Each row was made from one walk, in order. Every step used is in the known rows, and no mark comes twice. Write each row's walk.
Known rows
a d l: [-12 -25   8   0  14   1  -8   7  13 -10  -7  21 -14   2   0  -3  -2  -9
   6   3   3   2 -22  -5 -11  -7  -8   2 -16]
u m a t k y: [-16  19   0  11  -1 -18 -13   6 -19  19  -1  -9  10  13 -13  -4  -8  11
  12  -7 -17  -5  17  -6   5   3  -2 -16  -6]
t l y r d k: [ 23  -3   0 -13  -6  11  17 -11   6 -16   5 -10 -12  -7  14  -1  13  -8
  -2  -7   7  15  10  17   0   9  -2  18  10]
t a: [ -5   5 -13   9 -10  -7  -4  10   0  -5  -6   1  10   1 -10   0  -9  -7
   0  11  -2 -13  -7 -14   5  -5  21  -7  -3]
u m a d k: [ -2  12  14 -11 -20   0   0  -1  10  -7   3  -5 -17   0   4  -2  -9  18
  20  -2 -18  18  -3  14 -10  -5 -11 -11  -8]
u m a t r: [ -2  29  -6  10 -13 -12   2   5 -12  23  23  -6   2 -10  -6   1  -7   4
  -5 -14 -21  -1 -15   1   6  -6   2 -13  -8]
l y r: [-11  -3  -9   9 -10  -2   9  -2  -1   8  -2  -8   3  -9  11   9  10   4
   9  -1  19   3   0   4  -4   2 -15  14  -2]
a d k t l: [ 17 -10  25 -23  16  13  -5 -12  14 -10  -4  13  -3  -2  -4  -4   0  11
  15   9 -12  22   7  10 -10 -11  -2  16   0]
r d: [ 12 -10 -10   5   0   8  -8   0  -3  -5  -4  -1   0   5  -2  -3  -3  -6
  -8   0  -6 -13  -8  -4   3   7  14  -9   5]
l y r d k: [ 14   5   2 -10 -13   9  15  -8   3 -15   2 -12 -13   3  14   4   6   3
  -2  -6  10   5   6  16  -1   9  -8   2   7]
k t: [ -2  -4   7  -1   9   6 -11   2   2   7  -9  10  16   0 -10   1  -9  16
   6  10  -8  -4  -2  -7  -3 -14   0  -4  -2]
k y r: [ -9   4 -18  21  -3 -12   2  -9  -7  12  -2   1  14  -1  -6   9  -2 -12
   4  10   0 -23   5  -9   4   6  -8  -3  -3]
t l y r d: [ 11 -13 -17   1   4   7   6  -6   0  -4   2 -11  -1 -12   8  -1  17 -13
  -7  -8  11  10  12   8   1  12   9  27  13]
t l: [ 14 -16  -4   9   3   5  -4  -5   4   6  -1   7   5 -11  -2  -5   3 -15
   6   4  -8   1 -11  -7   1  -1   8  14  -1]
l y: [ -9 -14  -2   4  -1  11   7   5   1  13  -9  -1  -7   0   5   8   6   5
   6   0  13   1 -16   0  -5   2 -13  -1   4]
d l: [ -9 -16   1  11   4   0  -3  12  11  -1  -5  19  -5  -4  -1  -5  -4 -17
  -2   4   3  -6 -26 -14   0  -9  -5  -3 -15]
y r d k t: [ 14  10  11 -17  -1   5  -1  -9   4 -16   0  -2   6   2   1  -2  -6  17
  -1   4  -5   2  17  10   0  -6   1   1   3]
y r d: [  9   0 -16   8  -7  -2  -4  -7  -4  -9   3  -7   8  -3   2  -1   2  -8
  -7  -2   0 -10   5   0   5   8  12   4   2]
y r: [ -3   3 -10  16 -14 -10  -1  -7  -2   2   2  -3  13  -9   3   5  -1  -2
   8   4   3  -9  -2  -4   3  -2  -5   7 -10]
m a t k y: [-18  12   7   8   7 -15 -16   4 -22  20  -3  -2  12  16  -7   1 -11  14
   8   3   1 -11  16  -9   4  -1  -4 -25   0]
t k y r: [-12   8  -1  18  -4 -17  -2 -10  -8  11  -6  -6  13  13  -4   4   4   5
  14   6   4 -24  17 -12   1   8 -18   4  -5]
l y r d: [  1  -7 -16   3  -3   4   5  -3  -3  -4  -1 -13   0  -4   9   4  10  -2
  -6  -7  13  -1   6   7  -1  12   2  11   9]
l y r d k t: [  7   5  12 -23   4  13   7  -6   5 -11  -2  -5  -1   1   6   3   2  21
   0   1   6  12  19  16  -4  -2  -8   7  10]
m a: [-14   4  -5   9 -14  -5 -12  12  -2  15   0  -1   9 -10   3  -1 -13   9
   4   9   4  -3  -5  -6   1 -12   4 -21   4]
a m: [ -2  -6  13  10  -4  -4  -2   0  -5  18 -10   2  11   4  -1   4   6  -1
  -3   2  -2   1 -21 -16   3   6  -1 -10  -2]
u m: [  4   4 -12  16 -15  -2   0   2   2   6  -2  -3   0  -2 -10  -5  -3  -5
  12  -8 -30  -3 -18  -7   1   3  -1   5 -14]
u m a t: [ -7  19 -12   7 -11 -14 -15  10 -16  11  13  -7  11 -13  -5  -5 -15   5
   5 -11 -18  16  -2   5   8 -11  14 -15 -12]
k y r d: [  3  -1 -23  14   2  -4  -1  -9 -10  -1  -1  -3   9   5  -6   3   0 -15
 -11   3  -3 -24  12  -4   6  15   9  -3   9]
k y r d l: [ -6 -12 -19  12  12  -5   0   5   3  -6   0  11  -2   0  -4  -3   1 -29
 -16   2   4 -17   1 -10   5   7   4   2  -1]

Which walk is each row?
[ -8 -26  -5  -2  13  14   6  16   8  -3  -8   7 -19  -1   7  -2   8 -13
 -13  -8  17   4 -15  -2  -4   6  -3   4   5]
r d l y
[  1   4  -8  11   2  -8  -4  -9 -10  -1  -6 -11   7  18  -3  -2   5  -1
  -1  -1   0 -24  23  -8   3  16  -1   3   6]
t k y r d
[ -9  -8  -3   9  12  -9  -4   4   2  -8  -5   5  -4  13  -1  -8   6 -15
  -9  -2   8 -18  12 -13   2   8  -5   8  -4]
t k y r d l
[  6 -10  -3   6   9   6   8   9  10  -1   6  15 -17   2  -2  -6   4 -22
 -23  -6  -3 -19 -27 -11   1   2   2  -3  -2]
t r d l
[  3 -22  -2   2   7  14   8   1   5  12  -6   1  -5 -11   5   1  13  -9
   6  -2   8  13  -9   0  -5   3  -5  19   7]
t l y
[ 27  11  11  -5 -11  12  17  -9   5  -5   8  -1 -19  12   3   1   0  -2
 -12  -5 -13 -17 -19   5   1   9  -6 -16   5]
t r d k
[  5  11  18 -19   2   0   0   4   1 -10 -11  -2  13  13  -9  -2   1   9
 -15   7  -6  10   9  -9   7   2  25 -10  12]
r d k t a m
[  5  -1  -4   2   5  -6 -17   3 -11  10  12   3  13 -22   1  -5  -7  -8
   1   0  -2  20   3   3   8 -13  22  -1  -1]
m a t l
[  8 -12  -9 -10  14  10   1  -5   2  -5   0  -7   7 -12   3  -3  14   0
  -5  -4   8  15  24   9  -3   5   9  32  16]
k t l y r d
[ 13   1  -2   1   3  10   6  -8  -2  -3  -5   5  -9  18  -8   3  -8 -10
  -7   6 -12 -22  -2  -1   5  14  -2 -25  11]
r d k y
[-31 -16   0  -5   3   3   4  22  14   4  -4   2 -23  -9   7  -3   4   4
  10  -9   6  27 -10   6 -16  -4 -15   9  -6]
u m a d l y
[ 30  16  10 -11  -5   8  10 -10  -7  -7  17  -2 -14  10   0   2  -4  -3
 -15 -11 -13  -8 -16  12   7   6   2 -20   1]
a t r d k
[  6  21  -2 -16  -6  -4   0   0   4 -26   0  -6  13   3  -8  -3  -9   9
  -6  11  -2  -1  25   2   6  -9  23   3   5]
y r d k t a
[-19 -11  -7   8  -1  -4  10   7   7   1  -1   3  -4 -12  11   4  11  -9
   3  -3  25   7  -7  -2  -4  -3 -18  18  -9]
d l y r
[ -4  -8  -2  -4   7   3   6  -5   5   7  -1  -3  12 -19   5   3  14   4
   9   2  14  19  17   5  -5  -5  -7  36   5]
k t l y r
[ -1  13  -3  11 -12  -8  11 -14  -1   2   0   1   4   3  -1   9  -3  -7
   8   9  -2 -18   4   0   5   6 -17  -8  -3]
d k y r
[  3   9  10   2   6   6   5  -3   4  20   2   9   6   3 -11   4  -2  13
  -4   6 -12 -18 -16  -9  -4  -9 -11  -3   2]
k t r
[  1  17   9 -15  -4   0   0   7   7 -14  -7   4  11   5 -11  -1 -14  14
   4  16  -7  -1   7  -5   3 -16  15  -9  -1]
d k t a
[ -1 -11  -2  -4  19   9  12  12  -1   4   7   7 -20  -1   3   2   9 -15
 -22 -17  12   4 -22   4   0   4  -2   2   3]
a t r d l y
[-15  14   1  -1 -10 -11   3 -10   0   1   3  -2   0   1   3   9  -7   8
  13  12   4  -4  16   9  -5   0 -17 -13   3]
m a d k y r
[  3   8  -8   5   9 -12 -10 -11 -22  -5   2 -10  11  15  -6   0   1  -2
  -5  -6  -1 -14  25   0   8  13   7  -2   1]
a t k y r d
[  5  -1   9 -13   1   6  13  -9  10  -1   1  -5   3 -15   9   3  11   9
  12   1  12  24  17  13  -5  -5 -15  31   4]
d k t l y r
[-24 -17   6  -2   7  -4 -12  16  13  -3  -2  16 -11  -6   4  -4  -8   0
   5   7  10  10 -12  -3 -11 -14  -3  -8  -8]
m a d l
[  3   6  11 -15 -10   0   3  -3   9 -24  -5   2 -12  11  -1   3  -9   7
  13  10  -5   3  -6   6  -7  -4   3 -10  -7]
t a d k
[ 19  24  10 -13  -9   3   5  -2  -8  -1  20  -5 -11   2   5   0  -9   5
 -16  -9  -8  -1  -6  13   7  -1   6 -29   8]
m a t r d k
[-21 -31   7  -6  15  10   4  12  13  -2 -11  13 -24   1   7   4   8  -2
   7  -2  18  14 -19   2 -16  -2 -18   9  -6]
a d l y
[ 16 -15  12 -24  17  25   9  -2  10  -4  -6   1  -9  -3   4  -3  10   6
  -1  -3   4  23   9  13  -6   1   0  18  18]
r d k t l y
[ -9   5   3   7  -6 -11   0   8  -5   7 -11  -2  17   5  -7   3   4  -5
  -8   7   0   0 -12 -22   7   2  20  -9   1]
t a m
[-23  -8   0   1   1  -6 -10  18  14  -4   1  11 -14  -8   0  -9  -6  -2
   8  -4  -8  16 -13  -1 -10 -11  -3   2 -15]
u m a d l
[  2   6  18   3   2 -10 -16  -3 -16   2  -3  -5   9  16  -1  -2  -3  17
  13  -7  -1   0   1  -4   3  -5  -3  -6 -17]
a t k
[ 25   0   8 -16   7   8  -1 -14   9 -15   4   2   7 -10   0  -8   3   0
  -1   4  -7  14  22  10   2  -5  10  24   7]
y r d k t l
[ 10  15  -7   1   1  -1  -5   3 -16  10  19  -4   1  -2  -1   0  -7  -1
 -22  -9  -5  -8  -7   3   8   1  18 -21  10]
m a t r d
[-11  14  17   2  -5 -16 -23   7 -18   9   2 -10  13   8   4  -4  -8  25
  12  -4   7   6  12  -2   3 -11   1 -16  -9]
m a t k
